Each row comes from the steps of one walk. Every step used is in the known rows, and no mark comes twice. Write the walk behind each row, first mark first.
Known rows
nozodo/beveri/zase/ledil/bamot: [  0  -7  -5 -17 -19 -17  -8  26 -12  -5  -2  -6  -7   9   6   1  17  -1
  10  27  10   4 -11]
beveri/zase: [ -5  -3 -11 -12 -10   9 -17   8 -27  11 -18 -18  -7  11  -1  13   2   2
   5   3   8  -3  -9]
zase/nozodo/beveri/ledil/runo/senep: [-19   8  -5 -22 -20 -15  -9  -1 -12  -4   7  -4 -11  25 -16   1 -11  -2
  -5  -4  -2  -8 -19]
senep/zase/runo/beveri: [ 21 -12  13  -4 -20 -14  -2  11 -22 -11   8 -15 -12  -2  31 -26  -2   4
   8 -22  -3  -6  -4]
senep/zase/nozodo/beveri/ledil/runo: [ -6  -1 -14 -17 -25 -23 -11  13 -16   9   3  -4   5  26  -1   0 -24   1
   9  12  -3  -2 -13]
senep/zase/nozodo: [ -2  -2  10 -12 -16  -3 -13  -4  -8   2 -19  -6   4   8  12 -25 -17  -9
   9   0 -14   2  -1]
runo/beveri/ledil/zase: [ -4   8 -14 -14 -28 -12 -15  26 -23  -7  -2  -9  -4   6  -6  11  -1  14
  20 -10   8 -10  -6]
senep/zase/nozodo/bamot: [  1   0  20 -11  -9   1 -26  -9 -16  12 -14   1  -7   7  21 -23 -17  -9
  -5  11  -1  14   9]
senep/zase/ledil/beveri/binu: [-10  -6 -13 -24 -22 -14  -3   7 -21  -7   4  -8   2   8   7  -6   7   1
  30   2   1   1   2]
runo/beveri: [  7  -8  13  -2 -13  -5  -9  -1 -18  -8   5 -12 -17  -6   6   3   5  -4
   4 -20   0   0 -11]
zase/nozodo/beveri/binu: [-20  10   5 -22  -7  -1 -19  -1 -29  10 -11  -6 -10  10   5   6 -13  -5
   3  20  13  11 -19]
zase/nozodo: [-12  -7  18 -18 -17   4 -12  -7  -9   1 -23   1  -6   3   4  -8  -1  -8
   4   8  -2   2 -14]
beveri/ledil: [-14  -3 -16 -11 -14   7  -8   7 -17   8  -1  -8  -7  14 -11  19   3  13
   3   0   0  -4 -20]
ledil/zase: [  5   1 -10   0 -18 -11 -14  17 -18  -6  -4  -9   3   6   7  -7  -3   8
   8   6   2 -13  10]
runo/senep/zase/nozodo/ledil/beveri/binu: [-16   9  -9 -26  -2 -12  -9  -1 -19   4  -3   4  -6   8  -3   1   4  -8
  23   6  17  -1  -1]
nozodo/ledil: [  7  -8   2   5   6   0  -4  -1 -14  22  -1   6  -8  -7   6  15  16  -6
 -15  18   7  -2  -2]
ledil/runo/senep/zase: [ 10   2 -15   5 -11 -18  -6  -4  -8  -8  18 -20   2  21   6 -32 -22  -1
  -2 -20 -20 -14  13]
zase/nozodo/ledil/bamot: [  3  -5   6  -9   3 -13  -6  12  -1   5 -11  18 -14  -2   2   2  20  -8
   8  35  24   0  -8]
senep/zase/ledil/bamot: [ 12 -12  -6  -3 -19 -21   0  18   1 -15   8  -6   0   7  14 -26  11   2
  13  12  -8  -1   5]
senep/zase/ledil/runo/beveri/binu: [ -2  -2  -4 -17 -27 -16  -5   3 -27 -12  10 -16  -5   2   9 -12  -9   1
  19 -17   2   4  -5]
runo/nozodo/ledil/zase: [ -1   6  -5   0 -14 -25  -7  16 -19   1  -6   6  -6  -9  -4   9   5  -3
  -4   4  15 -13  13]
beveri/ledil/runo/senep: [-13   2 -17 -12 -18 -10  -4  -3 -11 -10  16 -10 -12  23 -18   1  -4   8
  -4 -16  -3 -16 -12]
ledil/bamot: [  8  -9  -7   3  -2 -13  -7  13  -4 -10   5  -2 -15   8   3  -5  13   5
  10  18  14  -6  -4]
runo/nozodo/beveri: [ -8   2   7   0 -11 -25  -9   2 -20   2   6  -8 -18   3  -3  12 -11 -13
 -20   0   0   0  -8]

Which walk is each row?
[  9   2  -8   3  -8 -12 -11  19 -18  10  -5   4   2  -4   8   5   8   2
   0  19  11 -10  12]  nozodo/ledil/zase
[-10  -2  -4 -15 -20   1  -9   8 -19   0   3 -10 -15   5 -11  21   5   9
  10 -17   4  -1 -25]  runo/beveri/ledil
[  2  -2   8 -18  -2 -13 -11  18  -9   5 -17  13 -19  -4  -1  11  21 -11
  17  24  33   3 -14]  runo/beveri/zase/nozodo/ledil/bamot
[-22   6  -9 -14 -18 -14  -9  11 -22   8   3  -6 -15  13 -18  29  -8   2
 -10  -1   4  -1 -23]  runo/nozodo/beveri/ledil
[ -3   3  -8 -12  -7   0 -22  14 -31  20 -12 -18  -7  16   4  19  -7  -5
  -3  16   8   4 -13]  nozodo/beveri/zase
[  0  -5   2  -8 -27  -8   2  -4  -5 -11  10 -18   7   6  11 -31   0  -3
  -8 -18 -34  -2   7]  runo/senep/zase/ledil
[ -6 -10 -21 -10 -24 -13  -5   9 -15   2   7  -5  -4  20  -9  11  -5  12
   8   4   4 -10 -13]  beveri/ledil/runo
[ -7  -7   0 -12 -28 -16   2  -8  -6 -18  17 -10  -6  13  -4 -16   5  -1
 -11 -14 -16 -11  -3]  zase/ledil/runo/senep
[-11   0  19 -24 -12  11 -32  -5 -26  16 -28   1 -14   7  11   0  -5  -8
  -3  18  16  15  -4]  beveri/zase/nozodo/bamot
[-20   6   1 -29 -30  -4 -17  15 -14  -1 -27   3   2   9  -5  -1  -5   4
  19  10   5  -4 -12]  beveri/ledil/zase/nozodo
[  3   3   0  -8 -13 -11  -2  11 -18  -8   7  -2 -12   6  14 -17  12   9
 -13  -3   7 -20   3]  nozodo/ledil/zase/runo/senep
[  3  -1   7  -1 -16 -32  -4  12 -24   0   8 -10 -14   6  17 -10 -16  -6
 -17  -2  -2  -5  -3]  senep/zase/runo/nozodo/beveri
[  3  10 -21  -2 -12 -21  -9   5 -13   1  21 -20   2  30   0 -18 -27   1
  -4 -13 -18 -10   3]  nozodo/beveri/ledil/runo/senep/zase
[ -3  -6  16 -11  -1   2  -7  -5 -10  21 -20  16  -7  -8   4   9  12 -14
  -8  23   9   3 -10]  zase/nozodo/ledil
[  7  -6  -5  -6 -17 -21   1  13   3 -21  14  -8  -3   9   8 -30  10   1
   8   3 -11  -4   4]  runo/senep/zase/ledil/bamot
[ -4   5   1 -19 -14 -15 -10   0 -27   1  -2  -3  -9   0   5  -4 -11  -6
  20  -6  17   4  -8]  senep/zase/nozodo/ledil/runo/beveri/binu
[ 12   3 -14   6  -4 -19  -4  -3  -8   1  18 -12   2  16   5 -24 -16  -5
  -8 -12 -14 -13  14]  nozodo/ledil/runo/senep/zase
[  2 -11   1 -20 -25 -15  -6  23 -11 -15  -3  -7 -12   0   4  -1  23   0
  20   8  12   2 -11]  runo/beveri/zase/ledil/bamot
[ -5   0  -4 -13 -17 -11 -10   0 -31 -10   7 -13 -17   3   1   4  -5   3
  17 -12  17   0 -12]  ledil/runo/beveri/binu
[ -3  -4  12  -4 -17 -28  -3  10 -25  -2   6  -5 -20   3  11   1  -6  -6
 -21   3   6  -5 -11]  zase/runo/nozodo/beveri
[-11  -4  -7 -19 -29 -12  -2  -2 -13 -14   8 -14  -6  16  -7 -10   4  -1
  -6 -13  -9 -10  -5]  beveri/zase/ledil/runo/senep
[-17  -2   9 -30 -19   9 -19   1 -20   8 -37  -5  -6   8  -1   3  -2  -8
  12   9   8   3 -18]  beveri/zase/nozodo
[  3 -19  -5 -25 -22  -9  -4  24 -28  -1 -11  -6 -10  12  22  -2  18  10
  20  10  20 -13  -9]  ledil/beveri/zase/runo
[-19  16  -1 -23 -13  -8 -21   9 -31   6 -13  -5  -5  10   6   3 -15  -2
  10  22  16   8 -12]  ledil/zase/nozodo/beveri/binu
[ -7  -5  -4 -23 -16  -7  -5   9 -22 -11   1 -11 -17  17   7  -9  15   6
   4 -11   9 -19  -9]  ledil/beveri/zase/runo/senep
[ -7  10  -7 -17 -21 -13  -7  19 -22  -9  10  -9 -11  19   8 -12   0  14
  -9  -4   3 -17  -9]  nozodo/beveri/ledil/zase/runo/senep
[ 11 -14   7  -3 -22 -21  -7   2 -18 -13  12 -10 -15   0   4  -1  -1  -4
   9 -17   3  -5  -8]  ledil/runo/beveri
[-14  -3 -14 -19  -8  -8  -9   3 -25  -4   1  -6 -10  10  -1  10   9   4
  28   6  18  -3  -6]  ledil/beveri/binu
[ -7 -11  16  -9 -29 -24 -11  -7 -20  -8   6   2 -20  -2   4  -5  -2  -7
 -18  -2   7   6   9]  zase/ledil/runo/nozodo/bamot
[ 11 -19  -6  -6 -35 -25   3   6  -9  -8  11 -11  12  11  14 -26  -7   0
   4   0 -21  -5   8]  senep/zase/ledil/runo
